Each row was made from one path, in order. Every step used is in the known rows, and no mark comes twice. Write each row's path.
In the rows, zero is written as 128.
Known rows:
suno > leta > nenona > nutidof: [144 111  95 133  99  79 143 137 134 124 164 115 139 123 173 119 128 117
 103]
nenona > kimipar > vosiz: [169  93  75 131  72 201 153  80 146 122  72 104 137 126 166 117 120 142
 150]
metup > leta > suno > kimipar > nenona > nutidof: [182 118  60 133  98  54  86 154 157 120  69 137 123  83 122 138 136 133
  95]
nenona > nutidof > kimipar > vosiz: [193  84  53 129  93 168 119 101 149 138  67  79 145  92 168 113 132 158
 138]
metup > leta: [129 137 128 146  80 179 185 113 132 118  89 140 125 111 138 135 118 115
  95]
suno > leta: [138 125 137 139  61 176 185 124 153 108 127 140 141 161 156 133 115 131
 111]
suno > kimipar > metup: [156 122 139 137 107 222 158  96 145 140  42 127 154 143 155 139 116 135
 149]
nutidof > kimipar > metup > leta: [161 145 143 139  86 222 157  69 130 122  43 132 148 126 128 145 109 127
 124]
nutidof > kimipar > metup: [183 126 138 134  87 252 149  76 143 123  54 110 158 151 140 139 108 142
 136]
leta > nenona > nutidof: [153 102  78 135 117 113 136 131 127 134 132  92 132  97 169 113 127 115
  99]
kimipar > nenona > leta: [179 134 167 126  70 160 136 131 167 117 127 131 140 130 146 128 118 147
  79]
suno > kimipar > metup > leta: [135 141 144 144 107 190 162  90 134 140  32 147 144 113 140 146 118 120
 135]
vosiz > kimipar > metup > leta: [161 138 173 152  99 251 190  89 132 121  65 137 133 104 125 131 120 142
 103]
suno > leta > nenona: [121 127 126 137  75 119 174 125 133 113 172 137 140 155 165 126 120 113
 110]
nenona > leta > suno > kimipar > metup: [182 127 114 125  64 184 120  82 157 122 101 140 132 134 150 133 113 129
 125]
nutidof > kimipar > nenona: [191 121 128 130  83 182 121 131 157 112  81 115 155 147 125 137 116 157
 111]
nenona > nutidof: [175 105  89 136 102 167 150 131 148 128  94  96 133 105 164 121 122 133
  97]
metup > leta > nenona: [108 138 118 145  93 124 173 113 112 122 130 135 124 102 144 128 123  95
  95]

Which path is each row?
[129 112  55 141  63 123 143  99 140 124  72 146 117  86 147 130 134 126
 140]
metup > leta > suno > kimipar > vosiz
[187 112  96 128 120 157 109  87 125 140  90  84 157 114 161 125 119 128
 128]
leta > nenona > nutidof > kimipar > metup
[139 138 163 149 114 198 179  88 112 128 110 131 132  99 133 126 124 122
 103]
vosiz > kimipar > metup > leta > nenona
[164 122 129 145 137 151 148  98 116 137 104 111 131  67 144 117 134 125
  97]
vosiz > kimipar > metup > leta > nenona > nutidof
[145 112 104 131  77 120 145 108 132 105 163 129 142 166 159 123 111 110
 127]
suno > leta > nenona > kimipar
[205 118 177 134  87 194 136 143 170 111 138 126 137 116 130 115 127 170
  73]
vosiz > kimipar > nenona > leta
[152 103  51 132 108  79 112  94 117 142  97  95 135  56 162 114 137 124
 126]
metup > leta > nenona > nutidof > kimipar > vosiz
[198  97  68 130 104 177 115 122 150 125  87  88 146 110 148 122 118 141
 112]
nenona > nutidof > kimipar
[202  99  55 127  97  88  80 162 167 118  82 116 133 106 137 131 135 147
 109]
leta > suno > kimipar > nenona > nutidof
[146 151 120 141  54 192 171  76 131 105  70 147 119 119 132 145 115 113
 106]
kimipar > metup > leta > suno
[139 124  66 141  72 133 142 122 140 112  91 152 115 109 125 138 121 110
 114]
metup > leta > suno > kimipar
[141  94  87 138  93 181 158 108 148 144  63 116 143 111 171 120 130 145
 156]
suno > kimipar > vosiz
[160 137 135 137  88 212 160  62 132 118  46 132 139 130 135 140 105 116
 126]
nenona > kimipar > metup > leta
[138 137 120 139 120 118 148  91 111 142  88 115 134  81 159 129 125 102
 102]
kimipar > metup > leta > nenona > nutidof
[197 128  63 132  79 157 109  79 136 113  54 117 130  94 126 141 118 125
 111]
nenona > nutidof > kimipar > metup > leta > suno
[185 130 110 136 108 178 126  83 135 133  38 110 146  94 140 138 118 131
 115]
nenona > nutidof > kimipar > metup > leta
[180  96  59 129 117 122 104 120 128 131 127  84 145 105 157 116 124 123
 112]
leta > nenona > nutidof > kimipar
[167 100  64 124  50 139 119  94 161 125 125 131 121 102 167 116 130 142
 137]
nenona > leta > suno > kimipar > vosiz
[114 139 135 142 121 136 152  91 111 146  75 143 144 104 147 138 121 100
 136]
suno > kimipar > metup > leta > nenona
